Each row comes from the steps of one walk. Every step used is in the known rows, and no mark comes twice. Write the walk behind each row, first mark first.
In the rows, 128 means zero.
Known rows:
v > d > z > f > c: [155  55 131 109  75 134  82 118 199  89  98 133  72  99 161 136 127 172
 158  81 144 175 177 121 153 111 136  83 143 139 129 149 138 148  89 117
 126  86  71 104 117]
t > p > d: [118  65 121  75 120 144  97 120 165  75  58 140 106 125 127 127 168 170
 143 107 162 154 172 146 144 119 117  96 116 141 156 116 130 117 137 121
 105 114 101  75 152]
q > k: [116  82 104 115 118 131  86 172 190  69 110 154  88 112 121 119 145 179
 176 114 201 163 164 131 149 116 100 123 113 134 122 152 161 157 112 131
 140 132 114 113 108]
b > f > c: [131  48 110 109 117 171 111 140 206  71  89 127  70  94 114 148 158 153
 122  77 157 202 185 122 156 110 138  78 128 137 129 118 138 141 108 138
 134 115 101  99 123]
k > q: [124  78 125 136 143 162 101 160 170  76 114 127  53 108  94 133 183 147
 145  72 194 172 166 128 134 103 108 115 138 138 110 133 154 148 106 126
 155 128 142 110 127]
t > r > d > y > u > h: [122  64 110 103  94 162  92 108 134 127  82 104 116 155 110 101 139 126
 137  98 164 167 156 143 139 136 104 112  88 163  93 156 168 110  71 110
 132 144  82 124  81]
s > z > f > c: [163  68 149 105  96 148  75 123 206  42 105 108  80 105 140 133 145 174
 160  79 175 169 178 131 132 112 149  88 131 123 120 133 133 122 101 127
 131  84 115 120 103]
y > u > h: [118  70 107 119  89 151  80 126 138  92  78 119 103 146 109 104 155 120
 155 119 177 172 169 132 134 147 106  87  77 149  98 146 157 127  76 110
 142 131 114 140  88]
h > t > a > d > z: [143 107 131 123  88 135 116 130 158 120 118 147  23 141 135 147 112 149
 166  60 103 182 180 122 139 144 111  79 109 167 122 130 154 159 136 136
  89 129 117 128 135]
r > d > z: [136 106 129 106  93 141  98 143 164 119  95 142  57 111 115 133 119 143
 171  57 114 169 198 132 135 121 126  96 131 167 131 137 163 160  95 136
 105 124 103 129 118]
u > h > t > p: [118  66 102 100 107 161  53 109 160 105  63 100  89 121 141 137 184 159
 165  76 145 159 183 126 128 144  79 124  98 152 116 121 104 115 145 110
  88  99  97  96 142]
m > d > a: [125  87 150 123  83 159 104 116 154  91  99 142  79  93 127 125 122 170
 112 103 131 138 175 134 122 123 108  79  96 179 159 141 130 156 109 143
 120 112  95 110 116]
c > f: [119  94 100 104 119 160  88 117 168  75 107 132  81 119  99 146 150 168
 148 100 166 166 190 149 121 139 135  91 124 133 129 118 142 146  96 159
 109 112 129 134 119]
k > d: [119  77 148 109 109 168 116 131 168  89  81 168  78 102 101 130 138 136
 168  88 154 160 164 144 135 118 131 113 134 167 149 149 151 140 107 116
 155 110 144 100  97]
z > f: [144  61 130 109 111 126  76 115 178  69 110 122  76 101 127 137 144 177
 175  84 176 165 161 144 125 113 137  94 123 110 110 135 145 137  75 136
 127  84 125 123  99]
y > u > h > t > r: [121  62 131 119  78 118  90 111 171 105  98  91  88 148 107 124 150 171
 125  62 156 159 132 117 125 103  84 118  80 126  81 143 149  86 108  73
  97 113 108 112 114]
r > d > y > f: [118  83 112  94 125 180 115  98 154 135 133 116  77 100 127 142 124 132
 174  78 146 191 170 178 154 156 119  97 144 159 104 125 138 137  72 160
 129 131 119 113  69]
y > f: [118  86 114 106 115 154 111 117 174  85 125 122  78  95 118 153 145 139
 173  88 157 190 169 155 150 145 113  79 127 127 100 121 138 141  84 147
 133 124 152 118  81]
q > k > d > m: [104  81 102 116  99 133 122 126 173  59 130 162  63 102 125  96 146 147
 146  72 174 166 184 125 125 126 122 136 111 175 141 166 177 137 128 101
 184 137 147 120 121]
v > d > y: [155  62 117  93 107 152  94 105 150 162  96 128  70 122 154 118 118 166
 156 107 154 169 183 145 157 141  99 110 132 150 132 140 130 137  87 125
 117 114  73  78  93]
d > z > f: [154  74 122 113 101 114  88 112 172  82 109 124  61 113 145 146 133 182
 185  79 142 172 184 132 138 119 137  87 121 129 109 141 145 152  75 127
 116 102 124 136  97]
y > t: [124  87 124 122 113 127 110 138 180  87 120 115  58 128 119 148 148 135
 155  75 156 185 166 149 104 141  94  76 105 108 127 115 111 121 124 118
  92 100 167 103  94]
q > e: [150  69 115  93 117 138  83 132 164  84 110 129  56  90 121 129 138 129
 149  76 183 145 169 159 144 118  90 125 108  98 105 141 137 149  86 139
  95 107 112 115 105]
v > d > y > u: [136  37  99 106  92 149  94  99 134 138  98 124  86 147 150 107 125 158
 161 126 179 180 163 153 152 163 103  90 105 143 107 149 130 134  65 117
 131 144 107 101  84]
e > q > k > d: [ 95  72 113 109 126 155  91 150 187  64  90 188 100  98  87 102 136 150
 189 103 198 154 150 141 138 116 107 136 154 169 136 176 152 162 105  99
 168 139 138 115  83]
y > u > h > t: [109  68 131 135  85 124  70 105 141 125 101 108  64 144 120 112 148 153
 159  86 164 171 155 134 120 145  89 103  80 149  88 128 128 109 111  83
 110 104 122 142 112]
p > t > r > d > y > u: [127  49 125 112 110 157 100 113 145 122 109 101  96 151 110 108 132 163
 128  91 180 171 147 174 124 140 119 111 112 134  90 157 153 104  70 118
 117 159 117 119  97]
m > d: [117  89 135 105 106 160  90 125 160  76  66 144  78  95 103 119 137 180
 133  92 161 150 170 118 121 107 115  94 110 159 163 135 137 130  86 145
 130 120 107 114 116]
t > p: [130  66  90  86 122 170  71 141 178  68  61 120 103 106 137 145 182 158
 160  84 160 165 195 137 136 136  97 109 109 130 139 133 120 137 121 142
 102 122 112  77 137]
a > d > y > u > h: [122  67 112 114 104 168  96 116 116 129  90 120  96 162 126 108 144 115
 162 123 175 189 177 143 136 166 112  87  89 168  90 154 162 118  74 117
 146 147  94 139  77]
t > y > u: [126  50  93 116  90 156  81 122 136  87  89 114 103 130 132 111 143 160
 141 108 206 185 145 133 147 162 115  70  83 139 116 162 141 138  93 137
 103 147 156 116  92]
u > y > d > m: [136  82 107 113  86 142 100 123 146  80 132 132  58 104 134 104 126 131
 114  66 169 184 229 112 129 125 118 117 108 166 139 136 166 107  90 111
 156 139 142  79 105]
n > b > f: [110  51  93  99 106 161 113 108 173  75  88 136  56  95 113 163 147 142
 161  81 133 177 197 116 127 123 124  73 119 111  98  99 164 126  90 123
 131 111 118 100 111]
r > d > z > f > c: [144  67 136 109  90 145  83 133 202  80 107 132  75  96 141 136 131 164
 159  61 149 180 178 132 142 106 148  87 148 146 128 150 151 141  89 132
 121  95  78 119 120]
y > t > p: [125  67  84  95 126 161  85 132 181  69  80 102  92 122 142 159 182 143
 163  79 149 173 180 147 116 156  81  97 105 119 137 117  89 121 146 134
  81 115 147  76 122]
r > d: [114  97 147 101 101 156  87 146 162 110 101 143  79  93  93 116 131 136
 160  61 154 161 167 155 117 106 130 102 140 150 131 125 166 140  97 151
 119 103 101 120 126]
t > r > d: [120  91 146  90  90 150  98 143 178  95  97 126  99 102  81 127 130 151
 134  40 145 151 144 142 120  78 124 114 135 134 119 138 182 116  96 136
 108 110  88 100 126]
n > b: [111  71 117 109  77 140  87 134 181  71 101 147  58  97 131 142 139 141
 171  85 159 161 205 126 108 125 104  82 117  95 113 135 180 108  87 101
 124 102  94  86 117]
u > y > t > a: [149  87 104 114 118 148 109 121 169  83 130 103  60 133 132 140 114 128
 124  98 127 172 142 142 137 158  88  87  76 138 154 117 131 143 124 138
  79 113 163  76 106]
u > h > t > y > f: [114  79 107 109  97 167  83  80 134 122 114  96  82 100 139 141 138 147
 157  78 160 188 144 137 157 169 100  83 106 165  98 127 123 128 120 139
  94 107 148 128  82]
p > t > a > d: [140 101 155 119 109 161 111 144 155  87 116 140  54 135 104 132 124 134
 139  88 151 177 160 156 115 146 129  78 122 135 118 134 169 134 131 165
 115 127 127 129 146]
u > h: [128  90 124 113 101 150  79 140 154 100  75 121  87 121 107 113 155 128
 151 102 159 165 186 125 135 128 108 100  94 149 117 138 160 131  95 120
 131 106  94 126  97]
a > d > r: [115  87 140 120  90 137 127 151 155 115 120 142  81 114 120 150 137 160
 156  60 151 169 197 119 140  89 113  66 119 120  92 132 173  94 133 154
 118 111 126 135 102]

Which walk is each row?
[128  77 125 116  87 151  55  99 129 133  82 100  73 116 138 115 141 164
 134  79 177 170 149 112 143 149  97 101  88 169 127 141 126 122 146 120
  69  95 122 117 114]	u > h > t > y
[144  68 122  95  81 182  80 145 145  98  68 146  90 112 128 121 120 144
 129  89 205 169 170 123 166 119 107  94 129 159 149 139 128 132 106 164
 110 125 137  71  82]	t > y > d
[127  97 143 113  99 148 107 129 155 110 130 145  39 131 119 136 122 141
 152  66 140 179 147 139 124 139 111  82 109 152 119 118 152 135 150 148
 102 108 118 120 149]	h > t > a > d
[120  85 140 126  81 133 126 128 160 121 137 135  62 125 127 150 121 168
 136  51 131 160 165 118 145  95  97  75 101 132  95 122 157 101 158 157
  96  98 134 136 122]	h > t > a > d > r
[124  83 122 105 129 151 113 120 161 138 127 107  59 134 129 136 128 127
 156  67 147 184 165 175 112 150 101  97 123 141 131 115 114 117 114 130
  89 109 132  97  82]	r > d > y > t
[117  73  98  90 104 120 110 101 160  62 105 127  75 115 138 104 173 164
 113  68 161 170 205 133 121 125 122 106  96 150 150 126 153 108 141 108
 128 126 118  95 167]	t > p > d > m
[145  68 113 113 145 158  89 141 158  75 122 126  41  91 110 131 165 120
 143  66 203 141 153 153 147 107  86 139 127 110  90 145 139 155  92 135
 122 120 125 114 119]	k > q > e
[109  57 133 121 100 124  84  79 127 154  99 109  64 163 132 103 139 160
 147 102 167 166 152 145 132 149  93 110  83 165 100 123 123  97 116  72
 109 112 105 128 108]	p > d > y > u > h > t
[114  97 118 112  87 129 102 125 164  87 141 127  56  91 113  90 141 138
 130  29 152 175 202 137 101 117 135 109 114 155 130 134 179 124 110 128
 142 115 119 129 147]	r > d > m
[126  74 143 115  84 120  87 118 179 110  95  98  81 133 104 133 150 175
 123  50 146 155 142 115 124  88  84 127  92 127  94 136 150  86 124  79
  88  99  94 102 118]	u > h > t > r
[135  73 145 120  49 172  83 106 133 136  97 131  82 116 154 117 107 137
 111  95 157 147 171 130 151 138  89  92 104 199 134 137 116 146 139 135
  95 103 108  88  91]	u > h > t > y > d > a
[133  80 127  94 124 169  97 124 152 152 106 124  72 119 122 118 124 147
 153  73 159 172 184 164 139 132 121 118 134 162 131 134 148 134  88 145
 112 126  81  98  96]	r > d > y
[123  69 138  97  91 149 106 109 159  93  90 138 103 118 147 129 146 163
 120 114 133 142 180 153 140 134 112  83 100 167 153 126 127 148 148 127
 101 108  89  76 145]	t > p > d > a
[132  68 130 104  67 175  68 118 131 128  69 133  80 123 134 113 118 143
 127  81 194 162 161 117 156 125  92 107 119 178 133 130 116 115 126 139
 101 108 126  87  84]	u > h > t > y > d
[116  53  93  98 108 175  69  94 128 131  73 102  94 149 158 134 173 147
 177  88 153 176 179 142 128 176  87 114  96 168 101 128 111 103 135 113
  97 131  92 105 129]	a > d > y > u > h > t > p
[133 106 128 112 113 158 122 132 144  96 133 133  58 135 126 144 110 108
 152  87 131 189 149 143 121 162 117  67 103 153 136 121 160 130 132 153
 102 123 142  99 117]	u > y > t > a > d
[127  53 108 118 104 155 108 103 133 129 131 121  58 168 142 121 123 150
 155 101 171 193 145 161 140 176 105  85  89 152  98 142 131 128 102 128
 113 155 127 120 103]	h > t > a > d > y > u
[117  69 146 102  80 143  95  89 146 120  92 125  95 127 152 121 147 156
 119 111 124 136 170 149 134 138  97  95  90 184 141 120 118 133 163 103
  91  95  79  89 146]	u > h > t > p > d > a
[113  75 154 120  49 145  99 102 152 129 122 111 100 119 116 114 118 139
 115  67 121 136 137 150 117 116 102 100  94 177 100 140 157 130 121 110
 101 105  80 119 120]	y > u > h > t > r > d > a
[143  70 137 114  55 177  96 130 144 110 100 145  90 106 147 124 107 141
 105 100 168 157 177 136 156 132 101  80 115 183 147 144 125 158 124 159
 105 118 119  76  88]	t > y > d > a
[142  78 133 101  98 172  87 148 145 100  90 144  86 111 121 127 110 128
 143 100 175 174 195 120 154 113 110 110 133 161 143 128 150 117  68 127
 138 133 129  56  74]	u > y > d
[136  70 131  94 137 138 116 108 152 137  98 130  69 143 131 115 133 174
 134 113 173 173 178 160 158 127 119 107 118 155 145 130 136 119 104 114
 112 126  89  83 103]	p > d > y
[104  37  84 115 129 161  95 122 155  98 103 149 102 145 115  95 135 150
 176 124 211 178 151 161 150 159 101 119 119 164 108 183 133 147  72  98
 159 175 138 118  59]	e > q > k > d > y > u
[108  61 126 128  98 144  74  80 123 143  91 106  64 148 131 106 136 169
 146  96 159 162 151 131 124 150  87 112  79 177 106 133 114 103 100  88
 114 118 104 138 102]	m > d > y > u > h > t
[127  61 126 113 103 164  86 107 133 127  79  92 110 160 101 100 141 136
 128 102 168 159 158 155 125 144 110 121  96 155  84 157 166  95  72 108
 125 147  90 135  88]	p > t > r > d > y > u > h
[129 101 107 116  91 131 125 127 159  67 150 138  39 117 129 111 138 129
 121  49 146 191 193 127 110 142 130  85  94 156 130 141 184 133 134 146
 139 133 132 127 155]	t > a > d > m
[127  62 115 125  91 164  67 112 120 102  66  97 112 143 115  95 152 138
 130 126 195 171 158 135 129 168 114  91  76 155  99 162 153 117  95 122
 116 137 133 148  94]	p > t > y > u > h
[123  63 100 115  84 166  70 116 120 100  66 108 116 139 121  99 151 128
 143 120 193 175 155 121 148 164 108  82  71 163 109 159 156 129  90 126
 118 137 122 132  86]	t > y > u > h
[142  69 119 107 116 131 127 125 193 101 116  89  78 149 119 151 143 165
 119  61 151 180 149 145 125 113  82 110 100 106 111 140 126  91 114 104
  79 124 127  69  84]	d > y > t > r
[128  75 116 108 113 174  98 129 187  80 127 114  89  81 137 147 141 136
 144  93 156 207 183 135 160 143 126  81 133 145 126 140 152 121  81 124
 137 122 109  79  91]	u > y > f > c
[115  91 144  99  92 141 113 138 183  99 109 115  94 113  88 137 129 138
 136  36 138 158 132 152 102  94 112 105 130 125 119 126 158 102 113 131
  92 102 116  98 114]	y > t > r > d
[131  80 108 114  76 135 108 134 166  70 127 143  49 110 127 102 139 135
 114  54 178 181 219 122 128 109 113 109 113 150 130 133 152 114 104 125
 157 127 142  97 116]	y > d > m
[124  92 115 115  99 147 121 148 178  93  89 175  66 119 126 136 122 158
 193  97 136 159 180 124 160 128 115 122 130 184 138 168 161 173 113 109
 149 145 131 119  90]	q > k > d > z
[126  89 169 103 103 148  91 139 176  99  98 112  95 106  73 120 131 162
 123  46 152 147 149 158 101  85 130 122 143 123 108 138 181 100 100 131
 105 111 104 115 137]	p > t > r > d
[141  51 117  99 101 135  97 113 204  62  92 120  83 120 165 152 154 169
 151  80 145 180 170 137 142 126 130  79 131 135 145 133 114 124 125 115
 101  98  99  90 128]	y > t > p > d > z > f > c
[118  43  84  99 111 169  59  93 142 123  72  90  93 146 158 130 176 157
 162  90 155 166 178 139 136 168  75 127  86 159 108 129  96 111 130 102
  92 126  99  94 123]	d > y > u > h > t > p
[149  76 150 108  98 123  90 106 173  91 106 110  78 115 119 140 121 185
 165  54 132 152 158 147 115 101 150 106 144 127  94 146 163 127  77 127
 103 101 113 142 110]	p > t > r > d > z > f
[152  85 135 108 136 171 116 121 145 134 119 123  47 151 130 129 120 149
 138  97 158 185 176 165 136 162 120 101 121 152 123 143 152 130 118 157
 110 143 103 110 115]	p > t > a > d > y
[154  79  97 110 125 150 120 114 182 100 129 109  49 152 140 138 122 136
 120  90 136 176 141 160 146 158  77  96  84 135 146 120 106 147 133 152
  77 117 145  84  99]	d > y > t > a
[111  65 133  87 109 136  82  95 147 107  59 125  94 137 130 119 167 167
 143  99 151 149 163 139 135 126 101 113 105 159 141 105 121 103 154  94
  94  97  93  89 154]	u > h > t > p > d
[131  67  99 110  98 172  99 110 121 121  92 120  90 170 127 106 135 109
 148 124 164 181 161 143 150 173 105  89  76 174 101 151 162 132  86 134
 136 152  95 132  86]	t > a > d > y > u > h
[121  32  88  90 123 153 103  98 136 110  83 118 105 162 145 115 155 166
 147 128 185 178 162 164 154 159 110  97  93 148 122 142 124 118  91 113
 118 163 116  89 103]	t > p > d > y > u
[135 101 134 107 101 164 114 146 157  86 116 153  58 127 113 136 126 126
 152  83 147 181 158 140 131 136 122  70 114 147 128 131 175 147 129 170
 118 126 113 114 136]	t > a > d
[128 103 105 120  92 125 137 118 159  68 160 131  33 126 133 116 135 120
 123  43 141 196 183 135  98 154 117  78  91 147 130 131 167 120 148 139
 126 129 152 123 146]	y > t > a > d > m
[114  68 119  81 122 136 111 113 164  80  70 130  98 137 132 136 168 155
 141 103 155 162 160 154 125 135 103  88 108 134 157 103 108 107 152 115
  86 106 127  71 139]	y > t > p > d
[135  77 148 115  63 162 104 142 165 103 113 157  76 110 136 129 114 135
 120 101 152 153 190 146 144 117  99  87 118 165 136 131 127 155 109 143
 127 114 112  80  90]	y > d > a
[132  65 131 113  68 122 107 122 164 132 101 139  95  98 138 133 122 181
 146  80 139 139 185 111 160  81  90  81 122 121 104 130 148 108 119 140
 110  84 111 114 102]	v > d > r
[ 97  47 115 106  84 125 108  97 141 118  80 116 121 145 136 125 160 183
 131  90 149 139 169 123 156  98  84  92  82 141  97 117 130  70 156 105
  96 107 123 123 123]	y > u > h > t > p > d > r
[134  59  78  89 141 170  93 119 171  98  83  94  89 134 160 157 177 147
 162  86 152 179 187 156 129 169  78 109 104 132 135 122  82 116 138 136
  78 126 130  65 106]	d > y > t > p
[127  55 125 116  92 128  93 101 162 129  99  84  85 160 119 123 146 177
 125  66 158 162 138 128 136 113  81 130  80 135  84 146 142  83 105  74
  95 123  94 103  97]	d > y > u > h > t > r
[145  79 133 104  95 127  86 109 167  98 107 130  70 103 131 139 121 166
 191  61 134 162 173 144 127 116 148  93 139 146 109 135 155 154  73 140
 115  94 108 144 105]	r > d > z > f
[133  64 116 110  97 136  96  78 144 128 108 115  60 170 135 104 121 153
 115 109 144 156 121 147 160 151  84 108  66 171 127 119 124 135 133 114
  89 116 111 112 124]	p > d > y > u > h > t > a
[136  68 145 121  53 166  86 113 144 129 110 137  75 108 155 125 107 153
 109  88 162 152 165 134 149 134  93  88 112 185 138 135 108 148 140 141
  91 104 121  78 100]	h > t > y > d > a
[148  86 117  99 128 175 119 125 148 132 120 137  51 145 140 133 119 142
 148  94 153 192 174 154 151 155 115  95 114 164 131 141 150 143 113 164
 113 142  93  96 107]	t > a > d > y
